What can hang from each mark:
q_277: q_850
q_250: q_738
q_850: q_179 q_277 q_738 q_820
q_738: q_250 q_819 q_850
q_179: q_819
q_819: q_277 q_738 q_820

Known rows, with every way that one mark hangs from another:
q_277(q_850(q_179(q_819(q_820)))): [ 0.331  0.983 -0.580 -0.212 -2.366 -3.636 -0.369 -2.523  2.287  1.443
 -1.697  0.432  0.435  3.674 -0.206  0.567 -1.361 -0.736 -1.746  2.439
 -1.682  0.209]
q_250(q_738(q_819(q_277(q_850)))): [ 0.419  0.271 -2.468 -0.628 -2.542  1.267 -2.254 -3.211 -2.866 -8.448
 -0.044  1.756 -2.371  7.766  1.791  0.055 -5.113  1.547 -1.006  1.659
  3.486  5.027]
q_819(q_277 q_738(q_250 q_850)): [-0.451 -1.560  0.357  0.190 -0.861  1.385  1.785  0.833 -5.475 -1.589
  3.428 -0.142 -1.689  1.776 -1.233 -0.426 -0.436  3.426  1.419 -2.796
  3.532 -2.733]
q_179(q_819): [ 2.190  1.878  0.510  2.438  0.531 -0.130 -1.689 -0.616  3.686  1.389
  1.290  3.004  1.313 -3.087  0.609  0.617  2.068  0.437 -1.906 -0.063
 -0.587 -2.934]
q_819(q_738 q_820): [ 2.991  0.419  1.526 -0.713 -0.747  0.334  5.899  0.869  2.244 -3.052
  3.352  2.562  3.081 -0.362 -1.821  0.727 -0.886  1.369  2.042  0.959
  3.187 -2.479]
q_819(q_738): [ 3.523  0.001  1.957  0.891 -0.808 -1.134  2.927  1.843  0.971 -1.623
  3.448  1.319  1.749 -3.303 -0.770  0.239  0.969  1.281  0.512 -0.611
  4.745 -3.196]
q_277(q_850(q_179(q_819) q_820)): [-0.739  0.622  0.291  1.071  0.064 -4.630 -3.140 -1.467 -0.454  6.086
 -3.542  0.834 -0.805 -3.188  0.492  0.493  0.275 -3.969 -2.783  1.374
 -0.910  1.621]
q_277(q_850(q_738(q_250 q_819))): [ 0.083 -1.533 -2.408 -0.420 -1.720  1.847 -2.847  2.083  0.517 -4.665
 -3.269 -4.373  0.000  3.752  2.341 -0.675  0.585  0.904 -0.128 -3.067
  0.916  0.001]
q_738(q_819(q_820) q_850): [ 0.902  1.384  1.149 -0.698  2.253  3.726  3.552 -3.740  1.909  1.501
  3.670  1.713 -2.791  3.707  2.239  0.572 -0.073  4.206  0.534  3.908
 -4.641  6.728]
q_179(q_819(q_738(q_850))): [ 2.578 -0.822  0.619  1.479  1.230 -1.344 -2.088 -1.748 -0.640  1.987
  6.813  1.584 -1.123 -2.701  0.896 -0.615  3.684  1.554 -1.240 -2.316
 -0.616  0.378]
q_179(q_819(q_738(q_250 q_850(q_820)))): [-1.344 -0.763  0.867  0.933  2.414  0.209 -1.881  0.695 -3.299  2.836
  0.804  2.565 -1.202 -5.842 -0.301 -0.047  2.478 -0.649 -0.659 -3.440
  0.636 -1.675]
q_179(q_819(q_277 q_820)): [ 0.619  1.609 -0.614  0.329 -1.009  3.088  0.708 -2.788  2.183 -1.733
  1.645  2.447  1.722  0.212 -1.169  0.571 -1.751  1.648  0.944  0.736
 -3.207 -2.452]
q_850(q_179 q_277 q_738(q_819) q_820): [-1.305 -0.414  2.123 -1.140  3.695  1.570 -1.870 -0.133  1.503  3.980
  0.057 -4.193 -0.259 -8.585  1.654 -0.572  2.907 -4.318  0.074  0.722
 -4.944  4.383]
q_850(q_738(q_250 q_819)): [ 0.558  0.703 -0.812  0.119 -0.203  3.480 -1.022  3.003  3.074 -2.652
 -1.138 -4.595  0.592  0.431  1.912 -0.411  1.464  1.868  0.425 -2.083
 -1.199 -0.979]
q_250(q_738(q_850)): [ 1.660  1.688 -0.221  1.039  2.154 -1.347  1.059 -1.767  0.309 -1.297
  2.119  6.372 -2.128  7.054  0.990  0.167 -1.246  2.698 -1.344  3.997
  2.780  5.486]
q_179(q_819(q_277(q_850))): [ 0.769 -1.044 -1.948  1.475 -1.737  0.187 -3.818 -2.829 -1.772 -2.621
 -0.097  1.699  0.016  0.740  0.418 -0.059 -0.623  0.666 -1.020 -1.633
  0.632 -1.753]
q_250(q_738(q_819(q_820) q_850)): [ 0.785  2.720 -0.149 -1.282  1.762  2.559  2.160 -4.235  1.823 -3.200
  2.983  4.246 -3.187  9.133  2.187  0.599 -3.267  3.463 -0.506  5.077
 -1.475  9.149]
q_179(q_819(q_738(q_850) q_820)): [ 1.775 -0.330  0.521 -0.127  0.907  0.102  0.826 -2.703  0.633  0.477
  6.289  2.828  0.093  0.021 -0.136 -0.177  1.608  2.368  0.497 -0.574
 -2.174  0.689]
q_277(q_850(q_738(q_250) q_820)): [-1.092 -1.859 -1.905 -0.174  0.919 -0.177 -0.485  3.810 -1.013 -1.830
 -7.016 -0.143  2.047 -0.367 -0.279 -0.153  0.410 -2.375  1.177 -1.615
  2.964 -1.709]
q_277(q_850(q_179 q_738(q_250))): [-0.569 -1.108 -1.860 -0.225 -2.932 -3.921 -1.232  3.684  0.431 -0.415
 -5.099 -5.219  0.796  5.105 -0.101 -0.743  0.049 -0.900 -0.823 -0.922
  2.134 -1.747]
q_850(q_179 q_738 q_820): [ 0.366  1.101  1.272  0.236  1.312 -3.374  0.702  2.334  2.517  5.739
 -2.275 -2.888  0.708 -4.173 -0.389 -0.226  1.866 -3.466  0.373  2.741
 -2.739  1.606]
q_277(q_850(q_179(q_819) q_738 q_820)): [-0.512 -0.725 -1.435  0.370 -0.112 -5.030 -5.475  0.046  0.735  4.378
 -3.204 -2.973  0.187 -3.023  0.751 -0.879  2.176 -4.856 -1.433 -0.484
 -3.472  2.316]
q_819(q_277 q_738): [ 2.410 -0.808  1.147  0.496 -2.205  0.526  2.613  0.583 -1.986 -3.655
  4.578  0.045  1.064 -2.589 -1.666  0.037 -0.806  1.743  1.730 -1.230
  3.802 -3.688]
q_850(q_179(q_819(q_820)) q_738): [ 1.139  1.783 -0.934 -0.383 -1.150 -2.288 -1.141  0.093  6.289  1.740
  0.783 -3.754  2.017  1.134 -0.233 -0.493  1.385 -1.134 -0.207  1.081
 -6.448  0.350]

Rows:
[ 0.002  1.054 -0.404  0.427 -1.708 -2.391  0.441  4.754  3.035  1.958
 -2.977 -5.362  0.986  1.861 -0.562 -0.464  0.984 -0.399 -0.300 -0.448
 -0.081 -3.260]
q_850(q_179 q_738(q_250))
[ 0.260 -0.742  0.542  0.392 -3.102  1.540  2.542  3.128 -3.247 -4.560
  0.992 -0.461  1.211 -0.989 -2.443  0.208 -1.752  1.873  1.588 -3.272
  6.110 -7.065]
q_819(q_277 q_738(q_250))
[-2.146  1.324 -0.402  0.753  0.838 -2.202 -3.671  3.083  2.348  5.314
 -4.668 -3.649  0.867 -4.687 -0.350 -0.325  2.042 -4.029 -1.160 -1.674
 -3.697 -2.195]
q_850(q_179(q_819) q_738(q_250) q_820)
[ 0.031 -2.659 -0.758  0.237 -1.293 -0.745 -3.449 -1.669 -5.579 -1.973
  1.003  1.720  0.313 -5.942 -0.931 -0.277 -0.775 -2.546  0.315 -3.750
  2.326 -1.703]
q_179(q_819(q_277(q_850(q_820)) q_738))
[-1.712  1.072  0.652 -0.021  0.662 -2.198  0.619  4.845  1.347  4.829
 -5.392 -3.514  0.794 -2.519 -1.083 -0.156  0.573 -3.285  0.314  0.391
 -0.657 -1.430]
q_850(q_179 q_738(q_250) q_820)
[-2.403  0.581  2.070 -0.371  5.350 -2.050  0.244 -2.416 -2.316  4.606
 -0.311  5.334 -2.759 -0.382  0.277  0.347 -0.499 -2.981 -1.560  4.959
  1.093  7.218]
q_250(q_738(q_850(q_179 q_277 q_820)))
[-1.994 -2.036  2.600 -0.420  0.890 -0.889  1.376  1.216 -3.761  3.098
  2.779 -1.221 -1.291 -2.110 -0.717 -0.376  2.236 -0.039 -0.619 -2.116
  3.099 -2.476]
q_819(q_738(q_250 q_850(q_179 q_277)))
[-2.976 -0.790 -0.674 -0.514 -0.485  4.075 -0.380 -0.269 -5.271 -2.440
 -5.196 -0.212 -1.950 -0.470  0.698  0.576 -3.560 -0.246  0.295 -0.930
  1.844  1.043]
q_738(q_250 q_819(q_277(q_850(q_820))))
[-2.064 -2.579 -2.639 -0.641 -0.457  1.209 -1.279  2.613 -3.995 -3.230
 -6.151 -1.373  1.148  0.069 -1.047 -0.614 -1.471 -1.848  2.347 -2.250
  2.119 -2.043]
q_819(q_277(q_850(q_738(q_250) q_820)))
[-3.285  1.877  2.818  0.083  2.436  0.132  0.790 -0.158 -2.291  8.649
 -1.862 -2.025 -5.138 -0.819  1.823  0.728  0.127 -0.471 -1.801  2.496
 -3.037  5.817]
q_738(q_250 q_819 q_850(q_179 q_820))
[ 0.649 -0.966 -1.226 -0.984 -2.243  1.378  3.515 -2.068 -1.189 -4.728
 -1.357  2.903  1.090  5.369 -1.381  0.648 -4.025  1.890  2.056  2.260
  1.742 -0.238]
q_819(q_277(q_850) q_820)
[-1.672  1.690  0.613  1.630  0.204 -2.470 -2.434 -0.444  0.178  7.249
 -0.022 -1.258 -3.089  1.531  0.760  0.088  1.697  1.205 -3.286 -0.188
 -2.210 -0.558]
q_738(q_250 q_850(q_179(q_819)))
[ 1.929 -0.581 -0.023  1.194 -1.958  0.459 -1.933 -0.909 -1.150 -2.981
  5.122  0.154  1.038 -4.502 -1.070 -0.342  0.607  0.580  0.131 -3.547
  1.130 -4.552]
q_179(q_819(q_277 q_738))
[-0.339 -1.738 -0.167 -0.069  2.533  3.648 -0.175  3.731  2.209 -3.083
 -2.070 -0.149  3.589 -3.370 -0.375 -0.661  2.901 -0.315  1.438 -2.817
  1.800 -5.045]
q_850(q_277 q_738(q_250))
[-0.834  0.019 -0.592 -0.751 -3.329  3.269  0.957  0.762 -0.950 -5.481
  1.426  0.211  2.256 -0.110 -2.778  0.154 -2.317  1.509  1.577 -4.206
  1.316 -7.503]
q_179(q_819(q_277 q_738(q_250) q_820))
[ 0.508  3.190  1.067  0.226 -1.171 -2.006  1.024 -1.464  4.930  3.791
  0.538  0.385  1.073  0.750 -0.652  0.970 -0.386 -0.215 -1.367  2.974
 -3.708 -0.873]
q_850(q_179(q_819(q_820)))
[ 1.170  2.177 -0.155  0.396  2.025  1.037 -0.725 -3.119  0.368 -1.629
  3.494  3.474 -4.246  6.691  3.230  0.127 -1.118  3.254 -1.891  3.292
 -0.137  8.619]
q_250(q_738(q_819 q_850))
[ 0.727  0.685 -1.271  0.868 -2.235 -2.125 -4.782 -0.409  1.849  2.037
  2.035 -5.884 -0.118 -0.593 -0.032 -1.290  1.655 -1.434 -0.504 -1.144
 -5.708 -0.714]
q_850(q_179(q_819(q_277)) q_738)
[-0.032  1.742  0.694  0.779  4.694 -1.150  1.447 -1.557 -0.994  1.129
 -0.615  8.497 -2.307  2.587  0.610  0.663 -1.501 -0.194 -0.772  4.978
  2.012  7.095]
q_250(q_738(q_850(q_820)))
[ 0.116 -0.587 -2.457 -0.362 -2.175  1.413 -1.056 -3.600 -0.268 -4.235
 -0.358  2.793  1.289  3.726 -0.688  0.278 -2.685  1.218  0.352  0.030
 -1.051 -0.932]
q_179(q_819(q_277(q_850) q_820))
[-0.486  2.443  0.666 -0.970 -0.472  5.140  4.304  0.705  3.291 -2.488
 -2.102  0.730  0.464  2.274  0.410  1.378 -2.428  2.904  0.653  1.248
 -0.105 -1.291]
q_738(q_250 q_819(q_820))
[ 1.077 -2.071  0.094 -0.485 -5.243 -4.403  0.690 -0.278 -4.698 -1.841
  2.067 -3.666 -0.939  1.669 -1.221 -0.352 -2.291 -0.798  0.161 -0.761
  4.169 -1.118]
q_819(q_277(q_850(q_179)) q_738)
[ 0.718 -0.286 -1.753 -2.353 -2.776 -1.404 -0.162 -1.010  2.798 -1.221
 -0.546 -6.538 -0.521  5.837  1.852 -0.537 -0.884 -0.338  0.471  2.076
 -4.035  5.511]
q_277(q_850(q_179 q_738(q_819(q_820))))
[ 1.132 -1.844 -1.452  0.064  1.808 -1.475 -0.754  1.489  0.164 -0.664
 -3.980  0.832  1.719 -1.903  0.335 -0.565  1.316 -2.571  1.264  0.555
  0.839  2.063]
q_277(q_850(q_738 q_820))
[-1.870 -0.933  1.921  0.026  4.270  5.982 -0.325 -1.202 -1.442  0.980
  1.187  1.357 -2.607 -1.662  2.461  0.170  2.047  2.344 -0.804 -0.790
 -0.379  1.641]
q_738(q_250 q_819 q_850(q_277))
[ 1.438  1.588  1.290 -0.373 -2.938 -3.074  1.332 -0.522  2.886  1.281
  4.085 -1.258  1.412 -1.698 -1.292  0.436 -0.197 -0.909 -0.641 -0.099
 -1.411 -2.095]
q_850(q_179(q_819(q_738 q_820)))
[-0.847 -0.889 -2.886  0.530 -3.139 -3.912 -5.690  2.188  1.140  0.429
 -3.989 -5.320  0.463  3.116  0.706 -0.894  1.338 -1.863 -2.214 -3.276
 -0.844 -3.173]
q_277(q_850(q_179(q_819) q_738(q_250)))
[-0.076  0.762  0.426 -1.355  1.022  5.250  2.825 -5.046 -0.956 -0.259
  4.580  0.203 -3.319  4.426  1.495  0.298 -1.873  4.104  1.666  3.098
 -5.341  6.165]
q_738(q_819(q_277 q_820) q_850)
[ 0.273 -1.090 -0.532 -0.279  0.170 -5.071 -1.014  1.517 -0.096  3.737
 -3.980 -2.628  0.130 -0.919  0.169 -0.412  0.912 -3.888  0.071  2.019
 -0.745  2.913]
q_277(q_850(q_179 q_738 q_820))
[-2.146 -1.834  0.734 -0.252  5.025  4.008 -0.008  3.674  0.522 -0.390
 -4.860  1.507  3.425 -7.704 -0.961 -0.292  2.669 -3.164  1.927 -1.984
  1.338 -3.237]
q_850(q_277 q_738(q_250) q_820)
[-0.414 -0.236  0.196 -1.327 -3.217  3.039  5.443  2.152 -1.736 -6.179
  0.521  0.194  2.442  1.669 -3.391  0.542 -3.706  2.335  3.262 -1.846
  3.933 -6.479]
q_819(q_277 q_738(q_250) q_820)
[ 2.492  0.657  0.988 -0.213 -1.182  0.279  1.680 -0.682  3.010 -2.991
  3.857  2.221  3.089 -2.459 -1.246  0.305  0.541  1.039  0.465 -1.213
 -0.045 -3.401]
q_179(q_819(q_738 q_820))
[-3.353 -1.370  2.285  0.335  6.697  3.740  1.680  0.340 -3.002  4.348
 -2.672  5.746 -0.409 -5.655 -0.201  0.615  1.958 -0.999  0.478  0.492
  1.665  0.090]
q_738(q_250 q_850(q_277 q_820))
[-0.230 -1.877  2.789 -1.977  1.956 -0.669  4.286 -1.996 -1.338  2.864
  5.709  0.642 -0.248 -0.672 -1.051 -0.066  1.243  0.042  1.119  1.800
 -0.492  1.503]
q_819(q_738(q_850(q_179 q_277)) q_820)
